Each row comes from the steps of one path. Every step used is in the known rows, and no mark comes twice. Write the path behind each row, first mark first.
Known rows:
g/r: [ 1.53 -0.62  1.36 -0.50  1.17 -2.59  1.59 -4.58 -0.75 -0.48  0.53 -1.38
  3.09 -1.91 -0.86  1.32  1.28]
y/z/q: [ 0.36  0.24  2.63  1.60 -0.13 -3.31  0.24  2.40  2.26  0.41 -0.51  0.11
 -4.21 -1.82 -1.49  0.15  0.25]
y/z/q/g/r: [-0.04  0.00  0.57  1.25  1.28 -1.21  0.65 -3.36  2.22 -0.26 -0.58 -0.28
 -1.91  0.05 -0.93 -0.09 -0.18]
a/l/y/z/q: [-1.08  0.62  1.33  0.42  1.54  0.41 -2.56  5.02  1.17  0.13 -0.13  1.48
 -3.28 -1.78 -0.45 -0.98 -0.65]
g/r/l/a/z: [-0.47  1.96 -1.83 -3.09 -4.37  1.39  0.24 -1.84 -2.42 -0.16  0.82 -0.14
  3.60  2.28  0.83  0.44  0.50]
l/a: [ 1.40  0.24  1.83 -0.26 -1.36 -0.86  1.15 -0.43 -1.19 -0.06  0.02 -2.06
  1.36 -1.74 -0.60  0.36  0.18]
a/z/q/g/r/l: [-0.73 -0.49 -1.60  0.14 -0.66 -1.01  0.59 -0.30  0.71 -0.36  0.32  1.67
 -0.19  2.39  0.42 -0.03  0.08]
q/g/r: [ 1.34 -1.59  0.78  1.04  2.02 -1.24  2.01 -5.69 -1.07 -1.28 -0.32 -1.65
  2.03 -1.05 -0.47  0.93  0.17]
n/z/q/g/r: [ 0.55 -0.74  0.51  2.11  2.61 -0.43  1.83 -2.13  2.89  0.02 -0.83 -0.76
  1.08  0.76 -0.48  0.02  0.91]
l/a/z/q: [-0.32  1.55  1.36  0.32 -2.48 -2.37  1.07  4.99  2.63  0.98  0.33 -0.40
 -1.44  1.29 -0.58 -0.24  0.41]
l/y/z/q/g/r: [-1.39 -0.25  0.32  0.21  3.33  1.49 -1.03 -2.79  2.57  0.74 -0.47  0.26
 -1.39 -0.87 -0.66 -1.33 -0.06]
q/g/r/l: [ 0.95 -1.97 -1.04 -0.49  0.55  0.24  0.63 -5.71 -3.25 -1.39  0.01 -0.03
  2.52 -0.75  0.45  0.74 -0.06]
a/z/q/g/r/l/y: [-1.93 -0.63 -1.82 -1.05  0.81  1.53 -1.09 -0.03  1.24  0.63  0.40  2.07
  0.40  1.58  0.59 -1.34  0.26]
n/z/a/l: [ 2.33 -0.06  0.39  1.17  0.85 -0.52  0.24  6.70 -1.45 -0.06 -0.17 -1.07
  1.29 -1.04  0.83  2.13  0.24]
r/g: [ 2.43 -1.92  1.30  1.20  1.16 -5.08  0.20 -2.15 -3.83 -1.88  0.72 -0.62
 -1.95 -1.41 -0.50  1.30  0.90]
r/l/a/z/q: [-0.69  1.28 -0.51 -0.95 -4.43 -0.55 -0.32  5.00  0.34  0.84  0.72  1.34
 -0.90  1.75  0.39 -0.52  0.11]
n/z: [ 1.66 -0.89  2.53  2.14  0.64 -0.83  1.82  1.02 -0.02 -0.36 -1.34 -1.35
  0.04 -1.34 -0.66  1.08  1.29]

Which path is each row?
[-0.13  0.07 -2.14 -1.66 -0.76  1.14 -0.20 -4.17 -0.29  0.18  1.15  0.28
  2.73  0.95  0.72 -0.76 -0.32] : z/q/g/r/l/a
[ 1.21 -1.01  0.38 -0.74  2.73 -0.20 -1.85  6.19 -2.04  0.72  0.94 -0.45
  1.64 -3.44  0.67  1.00 -0.34] : z/a/l/y
[-1.14  2.28 -1.95 -2.73 -3.59 -0.02 -0.11  0.31  0.39  1.01  1.41  0.92
  2.39  2.69  0.61 -0.26  0.76] : g/r/l/a/z/q
[-0.39  0.60  0.77  1.63 -1.78 -0.89  1.38  4.12  2.49  0.16 -0.40 -0.58
 -2.64  2.15 -0.31 -0.77 -0.83] : l/a/z/q/g
[-0.59 -0.09 -1.31  0.05 -0.47  0.38 -0.57 -3.14  0.04 -0.44 -0.20  1.34
 -1.27  0.44  0.01 -0.32 -0.39] : y/z/q/g/r/l
[-0.62  0.91 -2.44 -1.51 -3.55  2.79  0.74 -3.22 -2.63 -0.90  0.02 -0.21
  2.36  3.29  1.14  0.11 -0.61] : q/g/r/l/a/z
[ 0.26  1.18  1.43  0.12 -3.20 -0.88  1.53  2.79 -0.44 -0.19 -0.29 -1.55
 -0.29  0.96 -0.31  0.50  0.01] : l/a/z
[-0.89 -1.88 -1.32 -1.18  2.69  1.26 -1.48 -2.99  0.26  0.81  0.74  1.55
  1.85 -1.22  0.42 -1.35  0.28] : z/q/g/r/l/y
[-1.20 -1.15 -1.53 -0.22  3.01  3.94 -1.20 -2.18  1.26  1.15 -0.28  1.29
  2.13  0.34  0.67 -1.34  0.91] : n/z/q/g/r/l/y
[ 0.44 -0.22  1.25 -0.37  1.53  0.10 -1.54  4.12 -0.30  1.88 -0.18 -1.33
 -1.26 -4.03 -0.14  0.60  0.35] : l/y/z/a
[-0.74  1.33 -0.76 -0.01 -1.04 -0.33  1.61 -0.52  2.63  0.31  0.22 -0.91
  0.71  3.28 -0.05 -0.30 -0.15] : l/a/z/q/g/r
[ 0.16 -1.10  1.67  3.10  0.34 -3.45  1.71  4.59  2.88 -0.36 -0.70  0.43
 -4.16  1.00 -0.78  0.03 -0.39] : a/z/q/g
[-1.48  0.46 -0.70 -0.10  2.84  2.28 -2.00 -0.58  1.08 -0.44 -0.31  1.10
 -1.13  0.27  0.06 -1.14 -1.29] : a/l/y/z/q/g/r
[ 1.52  0.62  0.45  0.30 -0.71 -1.31 -0.88  5.89 -2.37 -0.37 -0.02 -0.55
 -1.72 -1.80  0.34  2.03 -1.03] : y/z/a/l
[-1.23 -0.59 -1.36 -1.25  0.84  4.25 -1.83 -5.63 -2.58 -0.35 -0.85  0.75
  0.20 -0.82  0.63 -0.82 -0.51] : q/g/r/l/y/z
[-0.48  0.29  1.47  0.23  0.65  1.76 -2.06  2.52 -1.92 -0.96 -0.86  0.40
 -2.27 -1.92 -0.20 -0.30 -1.00] : a/l/y/z
[-1.09  1.57 -2.26 -1.45 -2.28  2.70 -0.89 -3.93 -0.37  0.14  0.14  0.52
  0.22  1.57  0.59 -0.89 -0.92] : y/z/q/g/r/l/a
